Known rows, with every way that one mark hangs from another
S(R(B(N(F(V))))): [-10.7   8.4  22.5  -7.6 -24.7  -7.7  19.2   2.1   3.4  37.3   5.9  17.5
  -6.0   3.6 -24.8 -28.5  17.8  14.5   3.5  -7.2   8.0]
F(V(E(N) S)): [  7.1  32.8  44.9 -32.8  -9.5  20.2 -13.6   6.4  11.3   9.0 -11.0  -3.9
 -15.6 -25.7  -7.2 -14.9  14.5  15.6  28.6  16.0   5.8]
S(R(B Y)): [-10.8  15.5  28.6 -11.2 -31.1 -12.0  21.4  -0.6  -9.3  45.1  -9.6  20.4
 -16.9  16.8 -32.8 -20.0   3.1  14.0  13.5 -10.0   5.7]
S(R): [  1.9  -0.8  34.5 -29.3 -19.0   0.6   7.1   6.7   4.5  57.4   3.2  11.5
  -2.0   4.4 -28.4 -20.4  14.1  19.5  12.5  -0.7  10.4]
V(S): [ 21.0  16.9  42.1 -37.4   3.1   8.3 -14.3  10.2  -3.0  28.3   0.0  -2.2
  -5.6   2.0  -2.7   3.4   4.7  21.7  25.1  10.5   5.9]
Y(R(B)): [ 14.3  12.7  34.0  -8.1 -18.4   1.7  11.9  12.5  29.3  15.8  -8.2  39.4
 -11.9  -2.0  -1.0  -4.0  21.0  34.7   0.9 -11.7  -5.1]
R(S Y): [ 13.2   9.2  22.7   1.8  -9.2  -1.6  -1.0  38.3  -6.7  16.8  -8.1  26.2
 -27.9  15.9 -10.8   5.9  -7.7   9.2  31.9  -9.0  -1.8]
F(V(E S)): [ 14.7  31.4  45.8 -31.0  -7.8  21.6 -15.0   6.1   7.9   7.7 -10.9   5.8
  -6.7 -26.2  -9.1 -18.2   5.2  10.5  23.2  16.0   5.1]
B(N(F) R(S)): [  6.4   0.5  -1.2  12.9  -9.3 -12.1 -13.5  55.9  17.5  15.7  22.4  -5.6
 -25.0  -5.5 -13.6 -14.5   0.0  23.8  18.1   4.2  -1.9]
S(R(B(N(F(V(E)))) Y)): [ -8.4  23.0  20.6   2.2 -37.1 -14.5  18.7  -1.2  -6.2  28.6  -7.1  14.5
 -17.8   1.4 -30.7 -27.0   5.4   4.9   9.6  -4.5  -0.1]
F(V(E S(R(B Y)))): [  3.2  36.8  44.5 -24.0 -21.7  14.6  -3.0  -3.7  -1.4  13.7 -12.7   8.3
 -13.8 -19.3 -21.2 -22.4  -0.4   2.7  20.9  12.1   5.6]
R(B(N(F)) S Y): [ -2.5  20.0   0.9  30.3 -15.4 -23.1  17.1  32.1 -11.8  -3.4  -3.5  28.9
 -29.8  21.6  -5.7   3.1  -3.8   6.5  20.1 -16.5  -9.6]
R(B(N(F(V))) S Y): [ -4.7  20.5   3.8  31.6 -16.6 -16.8  16.4  31.5  -8.8 -10.3  -3.9  33.6
 -32.2  16.3  -5.1  -4.1  -2.6   3.6  20.1 -17.5  -6.7]
E(N(B(R(Y)) F) V(S)): [ -6.6   8.3   8.4 -20.2 -27.3 -13.2  11.4  -4.5   3.7   9.4 -27.7 -13.5
 -49.4   9.4  -9.5 -18.6  27.1  40.2  46.5   9.3 -10.5]
N(B F): [ 18.0  -3.2   0.2 -18.7 -23.8 -27.5  24.6  -6.1  11.2  22.8 -27.0  19.2
   9.6   3.7  -9.4 -23.1  27.6  30.2  21.9   2.1   2.7]
E(N(B)): [ -7.2   5.8  21.8 -29.9 -15.7 -17.3   9.9   5.7  20.7  33.5 -11.6  -5.1
 -18.2  -2.1  -9.8 -14.8  30.0  44.5  26.1  -5.0   5.6]
N(F(V)): [ 21.4   1.0  16.2 -15.1 -11.2   8.2   7.4  11.9  11.5  11.3 -21.0  29.1
   1.8  -0.1  -0.1 -20.0  36.9  17.2  27.9   4.2   8.3]
S(R(B(N(F)) Y)): [ -7.5  13.6  18.1   1.4 -32.5 -18.9  20.1   2.4  -8.1  36.7  -3.3  14.6
 -18.1  13.5 -28.6 -20.6   7.0  10.6   9.8  -9.5   1.5]
F(V(E(N(B)) S)): [  5.2  31.7  41.3 -32.8 -14.1  12.5  -8.8  -0.3  13.5   8.8 -13.6  -3.8
 -14.6 -28.2  -9.0 -20.3  13.1  17.4  26.4  14.6   5.6]
E(N): [ -3.7   7.2  29.2 -30.2  -6.0  -2.2  -0.4  18.3  16.8  34.7  -5.4  -4.6
 -20.1   3.3  -4.2  -4.2  34.1  40.0  30.7  -1.7   6.1]

Rows
[ 15.9  24.6  19.2 -14.8 -24.7   1.8  12.9  -4.7  -4.5   8.7 -26.4  17.0
  -4.0  -2.0  -9.4 -15.8  22.1   4.5  29.6  15.8   2.4]
N(F(V(E S(R(B Y)))))
[  9.9  10.8   1.7  16.1 -24.0 -17.3 -16.4  41.4  11.0  13.9   5.6 -10.0
 -34.5  -5.6 -19.0 -22.3  -3.2  23.3  20.0   2.5  -3.8]
B(N(F) R(Y))
[  1.1  35.5  38.9 -26.2 -21.4  10.7 -12.7   5.9  12.6   6.7 -15.4  -8.9
 -28.0 -28.2 -15.9 -23.4   2.9  16.2  29.8  15.9   5.3]
F(V(E(N(B(R(Y)))) S))
[ -2.2  -2.4  12.1 -18.7 -14.0  -0.1  15.1   6.1   8.1  14.7 -24.8   6.5
 -33.0  14.9   1.1 -12.3  49.9  40.6  42.3   2.1 -11.9]
E(N(F) V)
[  0.5  10.2  12.2  19.5 -14.0 -10.2 -23.7  60.6  12.0  15.4  24.0  -7.1
 -45.0  -6.7 -22.2 -15.1 -23.4  20.0  16.6  -5.7  -3.5]
B(N R(S Y))
[ 10.4  42.6  22.4 -33.0 -25.2 -17.2  -0.4  -5.2  -0.2  16.7 -24.3 -33.5
 -18.3 -14.7 -14.6   0.1   7.2  23.5  40.1  31.5  -7.7]
V(E(N(B(R(Y)) F)) S)
[  7.0  15.9   1.9  25.6 -23.2  -8.0 -15.9  52.1  13.0  -1.0   8.8  -2.6
 -40.2 -15.2 -18.4 -21.3 -10.5   9.7  23.8   5.5  -5.1]
B(N(F(V(E))) R(S Y))
[ 12.1  22.1   5.6 -11.8 -39.8 -16.6   8.9  -3.2  10.0   3.8 -32.5   3.5
 -15.8 -17.6 -22.2 -35.7   3.6  17.0  30.2  16.8   2.8]
N(B(R(Y)) F(V(E S)))
[ 10.6  41.9  40.0 -43.2  -7.7  -1.0 -11.4   1.6   0.5  23.5 -11.0 -31.3
 -10.7 -16.2  -7.6   9.4  10.1  24.2  34.5  28.6  -6.4]
V(E(N) S)
[ -6.0   5.3  13.3 -24.0 -31.3 -14.3  22.3 -19.8  -3.2  20.4 -26.7  -7.7
 -41.6  12.8 -10.6 -17.1  34.6  31.4  41.9   6.5  -9.3]
E(N(B F) V(S(R(Y))))
[ 17.0   8.3  19.6  12.6 -15.0  -3.4  13.0  28.6  28.3   3.4   5.6  40.5
 -17.3  -0.5   5.4   4.5  19.1  24.4   1.0 -13.4 -10.2]
Y(R(B(N(F)) S))
[ 21.6   5.7  22.5 -22.8 -14.2  10.7   6.2   2.6   3.3  18.2 -15.2  19.6
  -0.3   0.6  -3.5 -16.8  32.0  10.1  29.4  11.0  11.3]
N(F(V(S(R))))
[ 12.9   9.9  26.2  10.8 -12.5  -1.1   8.3  31.0  29.0   6.6  10.5  38.3
 -20.3  -3.9   2.3   3.4  12.2  26.2  -1.8 -16.4  -9.5]
Y(R(B(N) S))
[ -5.1  22.1  29.6 -19.4 -18.6   8.8  -3.5  18.9  24.2  10.5 -11.4   5.6
 -20.0 -28.3 -18.2 -28.8  11.1  22.6  25.1   7.9   4.9]
F(V(E(N(B(R(S))))))
[ 13.3   9.7  29.7  -0.3 -13.2   3.1  14.6  26.3  26.4  11.7  -0.3  45.8
 -16.4   2.9   1.3   6.0  14.9  28.4   4.6 -13.6  -5.9]
Y(R(B S))
[ -4.3  23.3  11.8   4.2 -13.1 -15.6  14.1  10.3   6.0   3.9  -5.5  17.7
  -3.7  -3.7  -6.9 -19.8  16.2  22.5   5.9  -4.3  -5.6]
R(B(N(F(V(E)))))
[  3.0  38.9  42.9 -45.8 -19.5  -1.9  -3.8  -7.0  -3.9  41.5  -5.0 -33.8
 -11.3 -13.1 -21.3   2.6  10.1  16.8  30.3  29.4  -2.0]
V(E(N) S(R))
[ 18.2   9.2  18.3   2.6 -15.5  -3.0  -8.3  17.3   5.2  11.4   7.3   3.7
 -16.2  -9.3  -5.3 -19.7  16.1   8.1  13.6  -0.1   1.3]
B(N(F(V(S(R(Y))))))
[ -6.6  -4.6   4.3 -18.9 -23.6 -14.8  24.1  -6.5  12.7  14.3 -30.1   6.3
 -31.6  10.4  -5.0 -23.3  45.3  45.3  37.3  -1.2 -11.8]
E(N(B F) V)
[ 15.3  -1.4   5.3 -14.8 -25.4 -12.9  21.4  -6.4  17.0  10.6 -28.8  28.6
   4.5  -7.7  -7.9 -36.5  30.2  23.4  21.3  -0.8   8.2]
N(B F(V))
[  3.3  37.0  42.2 -16.8 -21.0  12.1  -6.4   0.9   0.7  10.6  -5.0   3.0
 -16.8 -23.9 -19.4 -23.9  -2.3   1.3  15.2  10.3   2.8]
F(V(E S(R(B(N) Y))))
[ -5.9  49.6  38.6 -33.0 -27.9 -10.7   6.1 -12.4 -12.5  32.3 -14.1 -28.1
 -21.1  -5.2 -24.6   2.8   3.1  13.6  31.1  23.2  -5.3]
V(E(N) S(R(B Y)))
[ -4.9   6.4   4.6 -17.5 -28.7 -24.9  14.4   9.1  18.1  26.9 -21.9  -8.6
 -28.2   3.2 -12.9 -18.3  31.6  41.0  37.2   3.0   5.0]
E(N(B(R(Y)) F))
[-16.6  14.8  32.7 -25.2 -18.4   2.2   9.8  -5.4  -6.2  23.9 -13.0  -7.0
 -49.6  15.5 -11.6  -8.6  25.1  31.4  37.8   1.4  -8.4]
E(N V(S(R(B Y))))
[ -3.5  28.2   3.5  31.4 -19.1 -19.0  17.0  28.7  -8.9 -11.5  -7.7  28.3
 -29.6  10.1  -8.3  -3.5  -5.4   1.6  20.1 -11.1 -11.3]
R(B(N(F(V(E)))) S Y)
